Known rows, with every way that one mark hangs from another
q_948(q_996(q_460(q_571))): [-.09 .42 -.07 -.06 -.13 -.12 .10 .09 .10 .19 .07 -.11 .00 .15 -.11 -.15 -.33 .19 -.15 .05 .02]
q_460(q_571 q_948(q_996)): [-.08 .18 .02 -.03 -.16 -.38 .06 .19 .10 .05 -.01 -.13 -.01 .09 -.15 -.13 -.29 .12 -.23 .10 .03]
q_894(q_460(q_571(q_313))): [-.04 -.07 -.12 .08 -.16 -.58 .28 -.06 .13 -.11 .05 -.16 .14 .00 -.07 -.29 -.30 .12 -.17 -.29 -.11]
q_996(q_460(q_313 q_571 q_894) q_948): [-.17 .36 .00 -.02 -.01 -.26 .31 .04 .09 .33 .09 -.22 .06 .12 -.09 .00 -.32 .05 -.16 .01 .00]
q_313(q_460 q_571): [-.02 .14 -.04 .14 -.16 .15 -.04 .00 .02 .00 -.04 -.19 .07 .08 -.06 -.16 -.31 .24 -.07 -.11 -.07]
q_948(q_996(q_460)): [-.05 .34 -.14 .00 -.20 .04 .13 .17 .13 .13 .26 -.18 -.02 .16 -.23 -.13 -.31 .29 -.15 .07 -.09]
q_948(q_996(q_460(q_313 q_894))): [-.10 .20 -.11 -.02 -.09 -.08 .22 .17 .08 .39 .36 -.21 .01 .11 -.19 -.08 -.27 .19 -.08 .08 -.10]
q_894(q_460(q_313)): [-.06 -.07 -.12 .09 -.13 -.71 .50 .10 .03 -.04 .23 -.10 .06 -.15 -.01 -.32 -.24 -.03 -.15 -.12 -.15]
q_894(q_460(q_313(q_571) q_948)): [-.03 .00 -.01 .09 -.12 -.22 .24 .09 .06 -.08 .10 -.11 .04 .09 .02 -.27 -.30 -.05 -.24 .04 -.15]
q_460(q_948): [-.09 .11 .02 .08 -.24 -.35 .17 .21 .09 .08 .15 -.17 -.01 .05 -.26 -.13 -.28 .13 -.23 .01 -.08]
q_460(q_313): [-.13 .10 -.05 .06 -.11 -.49 .32 .09 .01 .15 .16 .00 .00 -.07 .02 -.17 -.24 -.08 -.23 -.04 -.08]
q_996(q_460 q_948): [-.10 .42 -.11 .04 -.19 .05 .26 .12 .18 .04 .19 -.25 .00 .19 -.25 -.03 -.35 .25 -.23 .02 -.09]
q_571(q_313 q_460(q_894 q_948(q_996))): [-.02 -.22 -.10 .08 -.22 -.10 -.15 .11 .12 -.01 .16 -.43 .10 .15 -.38 -.03 -.22 .44 -.13 -.02 -.17]
q_996(q_460(q_571) q_948): [-.13 .49 -.03 -.02 -.12 -.12 .23 .04 .15 .09 .00 -.18 .02 .17 -.13 -.04 -.36 .16 -.24 .01 .01]
q_996(q_460(q_313) q_948): [-.14 .35 -.10 .02 -.11 -.05 .40 .14 .15 -.03 .19 -.18 -.03 .13 -.09 -.02 -.32 .05 -.25 .09 -.13]
q_894(q_460(q_571 q_948)): [-.05 .03 .01 .05 -.19 -.73 .33 .14 .09 -.07 .02 -.20 .08 -.05 -.17 -.29 -.31 .07 -.16 -.09 -.05]
q_460(q_313(q_571) q_894 q_948): [-.10 .08 .09 .07 -.07 -.04 .01 .04 .02 .45 .13 -.12 .04 .17 -.07 -.08 -.28 .00 -.22 .08 -.06]
q_460(q_571 q_948): [-.12 .19 .09 .03 -.16 -.52 .12 .13 .06 .15 -.05 -.11 .01 .02 -.14 -.13 -.30 .02 -.23 -.01 .02]
q_894(q_460(q_571)): [-.05 .07 -.06 .04 -.14 -.82 .34 .00 .03 .06 .03 -.11 .10 -.11 -.05 -.37 -.29 .08 -.14 -.19 -.02]

Rows
[-.06 -.04 -.05 -.01 -.11 -.68 .40 .22 .09 -.21 .06 -.16 .03 -.06 -.02 -.26 -.27 -.02 -.17 .06 -.07] -> q_894(q_460(q_313 q_571 q_948(q_996)))
[-.10 -.09 -.03 .08 -.07 -.60 .12 -.01 -.11 .33 .12 -.19 .09 -.14 -.07 -.16 -.16 .09 -.09 -.06 -.08] -> q_571(q_460(q_313 q_894))
[-.08 .07 .07 .11 -.20 -.38 .17 .21 .07 -.17 -.13 -.32 .05 -.07 -.21 -.09 -.31 .18 -.03 -.07 -.02] -> q_313(q_460(q_571 q_948))
[-.11 .13 .02 .05 -.01 -.10 .02 -.08 -.04 .57 .13 -.01 .06 .11 .04 -.16 -.26 -.01 -.20 -.03 -.03] -> q_460(q_313(q_571) q_894)
[-.08 .05 .02 .10 -.12 -.48 .13 .06 -.01 .26 -.02 -.32 .14 -.12 -.21 -.13 -.27 .27 .08 -.22 .03] -> q_313(q_460(q_571 q_894))
[-.13 .28 -.04 -.07 -.02 -.24 .18 .10 .05 .44 .16 -.14 .04 .10 -.07 -.09 -.28 .09 -.08 .05 .01] -> q_948(q_996(q_460(q_313 q_571 q_894)))
[-.04 -.12 -.04 .10 -.21 -.51 .27 .08 .19 -.23 .04 -.26 .11 .05 -.19 -.21 -.31 .12 -.18 -.19 -.14] -> q_894(q_460(q_571(q_313) q_948))
[-.11 .27 .07 .06 -.09 .29 .03 .10 .07 .44 .20 -.18 .02 .29 -.14 -.02 -.34 .06 -.16 .13 -.11] -> q_996(q_460(q_313(q_571) q_894 q_948))
[-.09 .01 .10 .12 -.17 -.40 .11 .20 .04 .12 -.04 -.42 .12 -.06 -.33 -.07 -.29 .28 .06 -.11 .00] -> q_313(q_460(q_571 q_894 q_948))
[-.10 -.01 -.02 .01 -.12 -.32 .18 .27 .07 .25 .27 -.24 .01 .05 -.24 -.07 -.23 .13 -.15 .13 -.08] -> q_460(q_313 q_894 q_948(q_996))
[-.12 .05 .03 .07 -.19 -.30 .07 .06 .17 -.02 -.03 -.16 .04 .13 -.17 -.05 -.31 .06 -.26 -.10 -.07] -> q_460(q_571(q_313) q_948)
[-.11 -.12 .04 .09 -.12 -.54 .11 .13 -.05 .19 .11 -.28 .06 -.08 -.19 -.10 -.19 .09 -.13 .04 -.12] -> q_571(q_460(q_313 q_894 q_948))
[-.11 .34 .05 .05 -.12 .31 .08 .11 .10 .15 .10 -.08 -.04 .28 -.02 -.06 -.36 -.05 -.26 .17 -.14] -> q_996(q_460(q_313(q_571) q_948))
[-.05 -.22 -.03 .21 -.27 -.03 .08 .22 .17 -.10 .17 -.53 .13 .06 -.47 .04 -.29 .42 .03 -.19 -.19] -> q_571(q_313(q_460(q_894 q_948)))
[-.16 .10 .05 .01 .00 -.70 .21 -.01 -.05 .53 .05 -.04 .07 -.08 .02 -.16 -.23 -.08 -.13 -.11 .05] -> q_460(q_313 q_571 q_894)
[.00 -.01 -.08 .03 -.12 -.06 .18 .15 .10 -.16 .14 -.13 .02 .14 .00 -.26 -.29 .05 -.24 .14 -.15] -> q_894(q_460(q_313(q_571) q_948(q_996)))
[-.17 .24 .11 .01 -.08 -.34 .24 .17 .07 .40 .12 -.21 .03 .09 -.16 -.02 -.31 -.01 -.10 .06 -.03] -> q_996(q_460(q_313 q_571 q_894 q_948))
[-.12 .02 -.02 .06 -.10 -.40 .03 -.09 .09 .40 .07 -.16 .13 .08 -.17 -.11 -.27 .17 -.15 -.26 -.02] -> q_460(q_571(q_313) q_894)
[-.10 .28 -.14 -.01 -.12 -.02 .27 .19 .10 .08 .27 -.10 -.05 .11 -.07 -.11 -.28 .08 -.17 .13 -.12] -> q_948(q_996(q_460(q_313)))
[-.14 .16 .03 .07 -.15 -.17 .29 .25 .09 .34 .31 -.28 .01 .11 -.29 -.01 -.30 .09 -.09 .08 -.13] -> q_996(q_460(q_313 q_894 q_948))
[-.06 -.21 -.02 .14 -.22 -.23 -.10 .06 .08 .07 .13 -.40 .12 .09 -.37 -.04 -.23 .33 -.13 -.11 -.17] -> q_571(q_313 q_460(q_894 q_948))
[-.06 .27 -.12 -.01 -.17 .01 .08 .15 .11 .42 .35 -.27 .04 .17 -.35 -.11 -.30 .40 -.06 .02 -.06] -> q_948(q_996(q_460(q_894)))
[-.17 .07 .12 .02 -.06 -.64 .22 .13 .01 .39 .04 -.14 .05 -.03 -.10 -.08 -.25 -.07 -.15 .00 .01] -> q_460(q_313 q_571 q_894 q_948)
[-.12 -.02 .06 .07 -.16 -.34 .02 .05 .14 .27 .06 -.26 .11 .14 -.29 -.03 -.30 .17 -.17 -.15 -.05] -> q_460(q_571(q_313) q_894 q_948)
[-.07 .15 .00 .00 -.09 .16 -.02 .13 .07 .05 .07 -.04 -.05 .22 .03 -.11 -.29 .00 -.31 .21 -.09] -> q_460(q_313(q_571) q_948(q_996))
